Each row was made from one walk, in order. Every step used is in the known rows, and no mark comes twice. Write each row's walk.
Known rows:
davazez -> zefa: [  5  45 -11  -8  54  26 -32 -18  16  45 -15 -21 -79  21 -15  10 -44  -5
 -20 -16 -20   0   0  -3  69   7  -2]
lumud -> bimor -> bepe: [ -3  16   7   0  29  23   9  21   8  13 -19 -20 -80  -3 -33  34 -35   3
  -1 -29 -26  14   1   8  40   2  31]
bimor -> fana -> biful -> bepe: [  4  -5 -24  19  38  36  38 -15  15  -5 -23  28 -63  -6 -12 -19 -19  -9
  16  15 -33  15  -5 -47  46 -11   1]
davazez -> zefa -> bepe -> bimor: [  4  55  -5  13  61  22 -39   1  -5  22 -16 -31 -76  29  -2  35 -23   1
 -23 -61   5  37   3 -12  73   8 -18]
bepe -> bimor -> fana -> biful -> vulid: [  5   5 -21  47  43   9  32 -18  10 -14 -25  27 -52  17   9  -9  -9   0
  11 -22 -19  21   2 -69  46 -20 -28]
zefa -> bepe -> bimor: [  2  43  10  14  48  21 -35  14 -16   4 -29 -26 -63  14 -16  34 -13 -14
 -14 -52   6  50  16  -5  65  -5  -2]
vulid -> biful -> bepe: [  0   4 -16   0  41  29  22  -4   7 -20 -22  30 -73   3 -26  -9 -25 -13
   4  17 -33  11   6 -38  64 -14  16]
vulid -> biful -> bepe -> bimor: [  0  -2 -15  19  44  20  22  10   2 -46 -20  38 -71  11 -12   4 -20  -5
   6 -15 -30  29  13 -60  69 -12   4]
nunun -> ridud: [  8  35   4  -6  54  29 -20 -10  -3  39 -35 -34 -63  -6 -25  34 -42 -15
  -2 -28 -14  17  23  -5  60  -9  27]
biful -> fana: [  0  41 -18   7  39  15 -18 -11  11   7 -25   2 -67  14 -13  -5 -17 -24
 -11   1 -16  16  13 -11  70 -13   4]
ridud -> zefa -> lumud -> bimor -> fana -> biful: [ 21 -16   7  51  53  41   4 -34 -22  -4 -15 -53 -59   6  11  42 -35   4
  35 -36   0  34  -9 -53  54  10 -11]
nunun -> ridud -> zefa -> bepe: [ 20  47  11  15  62  25 -39 -13 -19  44 -35 -71 -63  -9 -11  61 -24 -21
  10 -49  18  29  26 -17  65   0  23]
bimor -> fana: [ 16  21   6   7  44  39 -10 -13   6  33 -33  -8 -62 -10 -29  12 -34  -3
   0  -6 -22  11  -2 -18  49 -15   5]
lumud -> bimor -> fana: [  2   7  16  11  36  35  -1  -1 -10  24 -26 -12 -72 -13 -32  32 -42   3
  12 -29 -18  22  -1 -11  46  -3  11]
fana -> biful -> bepe: [-11   8 -26   5  34  21  20  -7  14 -11 -18  19 -67  11 -13 -23 -21 -25
   4  13 -28  17   9 -27  57  -2  11]
zefa -> lumud -> bimor -> vulid: [  6   1  12  17  66  48 -12 -15 -17   9 -21 -44 -49  -9 -22  51 -34  20
   2 -28   0  36 -14   1  42  -3   0]
bimor -> vulid: [ 11  18   4   2  53  34 -13 -15  12  31 -36 -10 -52 -19 -30  16 -23   2
  -2   2 -16  12  -5 -12  48 -14   4]
davazez -> zefa -> lumud -> bimor -> fana: [ 14  15  -3  20  70  55 -15 -27 -11  30  -4 -48 -72  12  -6  50 -54  30
  -4 -44  -8  22 -23 -13  54  11 -15]
ridud -> zefa -> lumud -> bimor: [  9  16  11  24  56  31 -38 -16 -22   5 -11 -73 -64  15  -6  58 -48  -3
  11 -45  11  30   9 -12  61  16  11]
vulid -> biful: [ 10  10   8   1  41  28  -3 -14  -2   3 -31   6 -72   7 -27   3 -28 -17
  -2   4 -28  13   4 -28  72 -13   6]
biful -> bepe -> bimor: [ -9  22 -20  12  43  17  -3  19   8 -23 -15  16 -67  10 -15  10 -28  -7
  -5 -27 -19  29  20 -29  58  -4  12]
ridud -> zefa -> bepe -> bimor: [ 14  42  11  30  52  12 -45   5 -15   5 -27 -46 -64  13   0  48 -13 -16
   3 -60  18  43  22 -31  70   4   0]
lumud -> bimor -> bazub: [-11  23  22  21  36  19 -23  12 -16  18   1 -21 -48   9 -38  42 -30 -21
   0 -18 -15  31  21  14  58  -5  15]
fifar -> bimor: [  7  38   8  -2  42  10 -26  23   2  16 -27 -25 -69  10 -22  19 -16 -25
  -7   0  -7  19  22 -15  53  13  -4]

Write each row's walk:
[ 11  12 -16  34  41   4  32  -4  12   4 -27  11 -56  11   5 -12   5 -17
  13  18 -12  10   5 -65  35  -2 -35] => fifar -> bimor -> fana -> biful -> vulid
[ 19  -6   9  11  54  37  13 -22   6   8 -40  12 -57 -18 -28  10 -15   5
   7  13 -27  11 -14 -44  58 -21  -4] => bimor -> vulid -> biful
[ 15 -15 -13  34  47  35  41   4   3 -39 -24  46 -68  -7 -11   8 -20  11
  17 -14 -35  26  -1 -81  57 -20  -6] => vulid -> biful -> bepe -> bimor -> fana
[ -9   5 -18  48  39  10  18  14   4 -37   6  26 -38  23  -4   4  -3 -24
   8  -9 -25  42  24 -47  62 -11  -8] => fana -> biful -> bepe -> bimor -> bazub
[ 24 -18  -6  57  68  35  13 -36 -16 -32 -21 -26 -56  -6  12  47 -10  16
  29 -15   1  31 -16 -72  68  -7 -17] => ridud -> zefa -> lumud -> bimor -> vulid -> biful -> fana
[ 17  18 -14  66  51   5  14 -22  -5  -8 -25 -10 -53  14  24  18   8  -5
  23 -42  13  34   5 -81  51 -11 -31] => ridud -> zefa -> bepe -> bimor -> fana -> biful -> vulid
[-11   4 -26  24  37  12  22   6   9 -38 -16  27 -64  18   0 -10 -16 -16
   7 -20 -25  35  15 -49  61  -1   1] => fana -> biful -> bepe -> bimor
[  3  46  18  38  50  17 -38  20 -21   5  -6 -26 -36  18 -21  49   0 -22
 -14 -42   6  58  25  -2  67 -15  -7] => zefa -> bepe -> bimor -> bazub
[ 37   2  17  51  79  29   4 -15 -23   0 -45 -36 -52 -27   5  75   0  12
  32 -62  11  46   7 -85  65 -13  -6] => nunun -> ridud -> zefa -> bepe -> bimor -> vulid -> biful
[ -9  23 -23  14  38   4  12 -25  14   6 -22  12 -57  26  -5 -26 -15 -26
  -3  10 -17   6  10 -26  53 -13  -6] => fana -> biful -> vulid
[ 12   5  12  22  56  53 -10 -15 -22  11 -17 -43 -60  -1 -20  47 -46  15
   6 -35  -6  34 -11  -7  45  -2   1] => zefa -> lumud -> bimor -> fana
[ 12 -16  -7  41  65  43  23 -27 -17 -32 -23  -4 -55  -3  -3  32  -9  18
  12  -8 -11  38 -23 -46  63 -16 -18] => zefa -> lumud -> bimor -> vulid -> biful -> fana
[  0   5 -19  21  55  26  13  11  15 -18 -24  23 -52 -15 -15  16 -15  13
   5 -19 -19  27   3 -45  45 -13   2] => biful -> bepe -> bimor -> vulid
[  9 -13 -15  11  53  38  38 -13  14 -14 -31  38 -60 -24 -26  -1 -12   8
  11  26 -33   9 -12 -53  51 -23   5] => bimor -> vulid -> biful -> bepe
[ -4  17  10   7  54  38 -28  -7 -23   5 -13 -51 -63  16 -21  44 -47  -2
  -6 -36  -1  37   4  14  58   6  11] => zefa -> lumud -> bimor
[ -1  19  18  30  55  36 -31  -1 -28   6   9 -52 -35  20 -26  57 -33 -10
  -5 -26  -2  45  12  18  58  -4   3] => zefa -> lumud -> bimor -> bazub
[ 13  -3   0  38  41  25  15 -11   1 -10 -31   9 -59   7   1   6 -18  -3
  14 -32 -24  34  -1 -61  57  -8 -18] => bepe -> bimor -> fana -> biful
[ 17  -4 -13  45  55  19  24 -12   7 -38 -36  38 -55  -5   2  11   7   9
   9 -11 -24  32  -6 -80  72 -26 -27] => bepe -> bimor -> vulid -> biful -> fana
[ 24   0  12  36  83  45 -14 -27 -25  23 -26 -83 -47 -25  -2  90 -41  22
  30 -57  14  32   3 -35  48   4  15] => nunun -> ridud -> zefa -> lumud -> bimor -> vulid
[ -9  -3 -11  33  32  14  39 -20  -1   4 -20  15 -63   6  -8  -2 -22  -2
  20 -12 -18  15  -5 -39  38  -9 -10] => lumud -> bimor -> fana -> biful -> vulid
[  5 -19  20  14  46  34  22 -10 -11  -1 -34   8 -66 -21 -31  29 -24  11
  18 -10 -23  22 -14 -35  55 -10   3] => lumud -> bimor -> vulid -> biful
[  2   4 -30  41  66  35  26 -46  -3  10   0 -19 -64  32  19  14 -34  24
   4 -28  -8  15 -26 -42  46   4 -37] => davazez -> zefa -> lumud -> bimor -> fana -> biful -> vulid
[ -2 -14 -24  34  49  20  38  -2  16 -33 -24  34 -51  -7   0  -2  -4   6
  16 -12 -24  33  -3 -65  47  -8 -11] => fana -> biful -> bepe -> bimor -> vulid
[ 16   9  -7  48  59  24  16  -6 -10 -33 -39  21 -55  -5   2  22  25   6
   4 -24  -4  51  -9 -65  71 -27 -30] => zefa -> bepe -> bimor -> vulid -> biful -> fana
[ 17   0 -13  26  52  27  23 -26  11 -11 -38  30 -58 -12 -11  -3   3   0
   6  21 -27  14 -13 -57  68 -28 -14] => bimor -> vulid -> biful -> fana
[ 16 -32  -7  42  69  45  28 -22 -13 -35 -13 -19 -57 -16  -3  47 -25  24
  34 -11  -5  27 -14 -67  51   0   2] => ridud -> zefa -> lumud -> bimor -> vulid -> biful -> bepe
[  7  30 -29  50  61  16  19 -25   4  11 -15   7 -65  30  23   5  -1  12
  -3 -44  -1  28 -13 -61  55  -7 -48] => davazez -> zefa -> bepe -> bimor -> fana -> biful -> vulid
[ 11  18  19  48  58  28 -40  -9 -27   6  11 -73 -36  19 -11  72 -35 -12
  13 -32  11  38  18  -9  63   4   5] => ridud -> zefa -> lumud -> bimor -> bazub
